What can hang from each mark
C: R W
R: C F G W
W: C R
G: K R
K: G T
H: R

Every row comes from one small tree of marks. The marks that hang from a mark follow it in brackets, in alphabetical order. Every link used is in the known rows. Which tree was each row made from?
Known rows
G[K R[F W]]: [-0.959  0.612  4.295 -3.845  3.960 -1.686 -1.694  1.510 -1.638 -1.147
  0.529  1.071  3.028  0.827 -1.933  2.532 -1.982 -1.536  1.544]
R[C F G W]: [ 6.321  3.670 -0.182  4.111 -1.122  0.114 -2.976 -2.380  1.303 -3.210
 -0.951  1.456 -0.525  0.385  4.066 -3.177 -0.990  0.470 -1.374]
K[G]: [-4.711 -1.782 -4.099  1.954 -1.362  1.043  2.142 -1.106 -0.034  0.914
  1.076 -1.711 -0.593 -0.542 -1.315  1.741  1.435 -1.557 -0.373]
W[R[C G[K]]]: [ 1.361  1.800 -3.917  1.368 -0.497  0.695 -0.651  0.453  3.545  0.180
 -0.834 -0.427  1.348  1.318  2.003  0.119 -0.147  3.325 -0.214]
K[G T]: [-5.965 -4.161 -2.260  1.668 -1.412  0.316  4.150 -0.285 -2.749  3.301
  2.930 -4.089 -4.001 -1.611 -2.363  1.122  1.141 -1.947 -0.253]
G[K[T] R[F W]]: [-1.954 -1.226  5.808 -4.065  3.888 -2.331 -0.203  2.210 -3.804  0.771
  2.046 -0.788  0.284  0.024 -2.740  2.053 -2.184 -1.894  1.644]
G[K[T] R]: [-4.937 -3.972  2.576 -4.918  4.508 -0.913  2.593  2.110 -2.198  1.670
  1.090 -2.454  0.889 -0.684 -4.203  1.794 -1.677 -0.568  2.606]
K[G[R[C F]] T]: [-4.689 -2.194 -0.218  2.423  1.616  1.613  1.503 -0.100 -3.557  3.361
  2.162 -3.019 -4.151 -2.330 -2.133 -0.664  2.367 -1.288  1.335]
W[C R[F G]]: [ 1.252  3.809 -3.337  2.648 -3.645  1.502 -0.405  0.534  3.675  1.839
  0.275  2.803  0.552  0.923  2.708  1.359  2.971  1.478 -1.613]
W[R[F]]: [ 0.929  1.257 -1.722  1.294 -2.252 -0.552  1.012 -0.654  1.542  0.375
 -1.828  1.920  1.922 -1.139 -0.359  0.731  1.261 -0.263  0.365]
H[R[C F]]: [ 4.841 -1.332  0.214  3.239 -0.570 -0.186 -0.684 -1.531  0.317 -1.642
 -3.912  0.409  0.810 -3.464 -1.386 -3.590  0.283  0.094  3.094]
G[R[F]]: [-1.027 -0.638  1.442 -1.399  2.377  0.412  1.102 -1.018 -0.624 -0.765
 -2.556  1.257  2.827 -2.536 -2.398 -0.523  0.677 -1.205  2.079]
C[R[F G[K] W]]: [ 0.264  0.854  2.660 -4.055  0.409 -1.809 -0.946 -0.163 -0.279 -1.629
 -0.783  0.754 -0.016  2.939  0.862 -0.488 -1.697  0.171 -2.272]
H[R[W]]: [ 4.415 -2.437  1.576  0.103 -2.641 -1.754  0.608 -0.168 -2.056 -1.532
 -0.124 -1.362  1.348 -2.877 -1.656  0.670 -1.254 -0.414  1.237]
C[R[F G[K]] W]: [-2.006 -1.262  1.653 -4.741 -1.999 -1.226 -1.222  0.928 -0.366 -0.475
 -5.420  2.142 -0.169  2.793  1.757 -1.170 -0.949  1.180 -4.100]
H[R[C G W]]: [ 6.960 -0.344  0.101  2.715 -1.965 -0.279 -1.535 -0.848 -0.625 -2.259
 -1.215 -1.958  0.293 -2.169  1.507 -2.123 -1.225  2.265  0.368]
G[K[T] R[C W]]: [-0.495 -2.064  2.978 -3.071  3.489 -0.653  0.163  2.304 -2.331  0.746
  4.639 -2.111 -1.268  0.421 -2.118  1.447 -2.066 -0.163  2.483]
W[C R[F]]: [ 0.843  2.482 -3.113  2.034 -4.040  1.140  0.608  0.850  3.418  2.215
  2.261  3.687  0.187  0.576  0.606  2.434  3.334 -0.317  0.114]
R[C]: [ 2.080 -1.449 -3.996  2.178 -0.875  1.422  1.906 -2.093  3.069 -1.659
  0.277  0.571 -0.228 -0.891 -0.447 -2.144  0.071 -0.162  1.991]
K[G[R[F W]] T]: [-4.475 -1.758  2.113  0.709  0.460 -0.046  1.306  0.639 -5.668  3.204
  3.686 -3.202 -3.576 -1.955 -2.084  1.866  1.404 -2.360 -0.097]
W[R]: [ 0.298 -0.348 -3.250  0.291 -2.903 -0.046  2.504 -0.166  1.811  0.696
  0.043  0.377  1.761 -1.014 -0.741  1.924  0.953  0.557  0.333]

Write each row's tree
[ 1.608  2.234 -1.377  2.368  2.671  0.248 -2.558 -1.424  3.398 -2.392
 -4.209  1.164  1.197  1.437  2.211 -3.659 -1.408  1.165  0.250]
R[C F G[K]]
[-1.176 -0.804 -2.896 -2.070 -2.627  1.976  2.612 -0.007  3.082  0.895
  2.388  1.280 -1.444  1.907  0.454  0.291  1.935  0.836 -1.323]
W[C[R[G]]]
[ 3.673  3.762  0.234  2.243 -2.789 -0.026 -1.803 -0.678  1.340 -1.325
  1.275  2.552 -0.133  1.372  3.601  0.374  0.133 -0.629 -2.585]
R[F G W[C]]
[-0.068  2.637 -1.143  0.431 -0.109 -1.015 -1.079  0.342  2.049  0.154
 -3.502  0.821  2.905  0.845  1.408  0.689 -0.234  1.584 -1.090]
W[R[F G[K]]]
[-0.139  3.758 -2.582  1.161 -1.876  0.691 -1.406  1.869  3.959  1.949
  0.512  2.616  1.172  2.562  2.379  2.357  1.808  1.570 -1.266]
W[C R[F G[K]]]
[-0.586 -0.382  0.274 -2.491 -0.101 -0.118  1.375 -1.974  0.815 -1.217
 -3.743  0.882  0.092  0.498  0.163 -2.923  0.256  0.505 -1.591]
C[R[F G]]
[-2.576 -2.097 -0.515 -1.545  1.490 -1.090  2.023  0.224  0.437  0.052
 -1.704 -2.659  0.601  0.528 -0.146 -0.450 -2.514  0.876 -0.787]
R[G[K[T]]]
[-3.773 -0.108 -1.651  0.562 -0.934  1.998  0.392  0.927 -1.758  2.050
  5.432 -1.171 -1.151  0.066 -0.810  4.256  2.463 -1.290 -0.354]
K[G[R[W[C]]]]
[-2.987 -1.962 -1.359 -3.417 -1.198  0.968  2.770  1.385  1.871  2.180
  3.482 -0.079 -2.735  2.709 -0.363  0.814  0.854  0.661 -1.076]
W[C[R[G[K[T]]]]]
[-5.241 -3.383 -1.440  1.586  1.105  2.030  2.713  0.252 -3.399  3.645
  3.644 -4.271 -4.277 -2.258 -2.403  0.239  2.095 -0.595  1.315]
K[G[R[C]] T]
[ 1.108  1.343  3.414 -0.427  0.782 -2.864 -1.521  0.291 -1.600 -1.144
 -0.546 -0.579 -0.136  1.355  1.670 -0.124 -3.118 -0.780 -1.988]
R[F G[K[T]] W]
[ 7.614  1.210  1.628  3.709 -1.335 -0.753 -3.018 -1.335 -0.897 -2.572
 -3.023 -0.388  0.419 -2.328  1.878 -3.265 -0.941  1.415  0.387]
H[R[C F G W]]
[-1.177  0.099  1.337 -1.735  5.406  0.403 -1.591  0.604  0.967 -0.929
 -1.397  1.242  2.342  0.369 -1.980 -0.637 -0.716 -0.239  3.389]
G[K R[C F]]
[-0.678  0.444 -1.719 -1.278 -2.121  1.595  1.341 -0.389  2.848  0.575
  0.916  2.507 -1.334  1.795  0.801 -0.631  2.197  0.103 -1.335]
W[C[R[F G]]]
[ 0.828  0.738 -0.214  2.226  2.596 -0.250 -1.266 -0.886  1.591 -0.851
 -2.952 -0.341 -1.003  0.751  1.550 -4.070 -1.601  0.913  0.295]
R[C F G[K[T]]]
[ 4.676 -2.137 -1.141  2.331 -3.083  0.486 -1.265 -0.375 -0.152 -1.314
 -5.219 -1.115  0.495 -2.575  1.662 -3.124 -0.506  3.103 -0.461]
H[R[C[W] G]]
[-1.633 -0.183  1.890 -4.378  2.136 -0.108 -0.530  2.929 -0.120  0.374
  5.037  0.610  1.818  2.080 -1.627  4.794 -0.945 -0.755  1.379]
G[K R[W[C]]]
[-6.881 -4.010 -0.423 -0.048  0.970  1.101  3.539  0.548 -4.376  3.934
  2.956 -4.497 -3.094 -2.500 -3.246  1.629  1.777 -1.295  0.628]
K[G[R] T]
[ 1.313  0.599  3.075 -1.500  1.164 -0.507 -0.204 -0.506 -1.984 -1.319
  0.209  1.331  2.099 -1.729 -1.322  0.945 -0.135 -1.698  1.079]
G[R[F W]]
[ 3.730  2.773  1.331  1.637 -1.364 -1.395 -1.487 -1.833 -0.152 -2.801
 -1.965  1.172  1.284 -0.008  2.837 -1.014 -1.498 -0.668 -2.421]
R[F G W]
[-3.376 -0.325 -1.783  2.261 -0.221  2.206 -1.269 -0.145 -1.578  1.358
 -0.641  0.099 -1.166 -0.906 -0.073  0.304  2.663 -0.585 -0.201]
K[G[R[C[W] F]]]
[ 1.106  1.340  3.042 -1.827  4.143 -0.531 -2.893  1.141 -0.390 -1.494
  1.395  1.328  1.616  1.181 -0.934  0.798 -1.523 -0.726  2.403]
G[K R[C F W]]
[ 4.523  3.733  0.742  2.211  1.091 -0.889 -4.163 -0.761  1.679 -3.035
 -0.749  1.252  0.238  2.496  3.658 -1.871 -2.440  0.580 -0.973]
R[C F G[K] W]
[ 1.735  0.846  1.885 -2.575 -1.326 -1.051  0.005 -1.420 -0.581 -1.725
 -0.952  1.009 -0.643  1.302  1.238 -1.529 -0.568  0.040 -2.574]
C[R[F G W]]
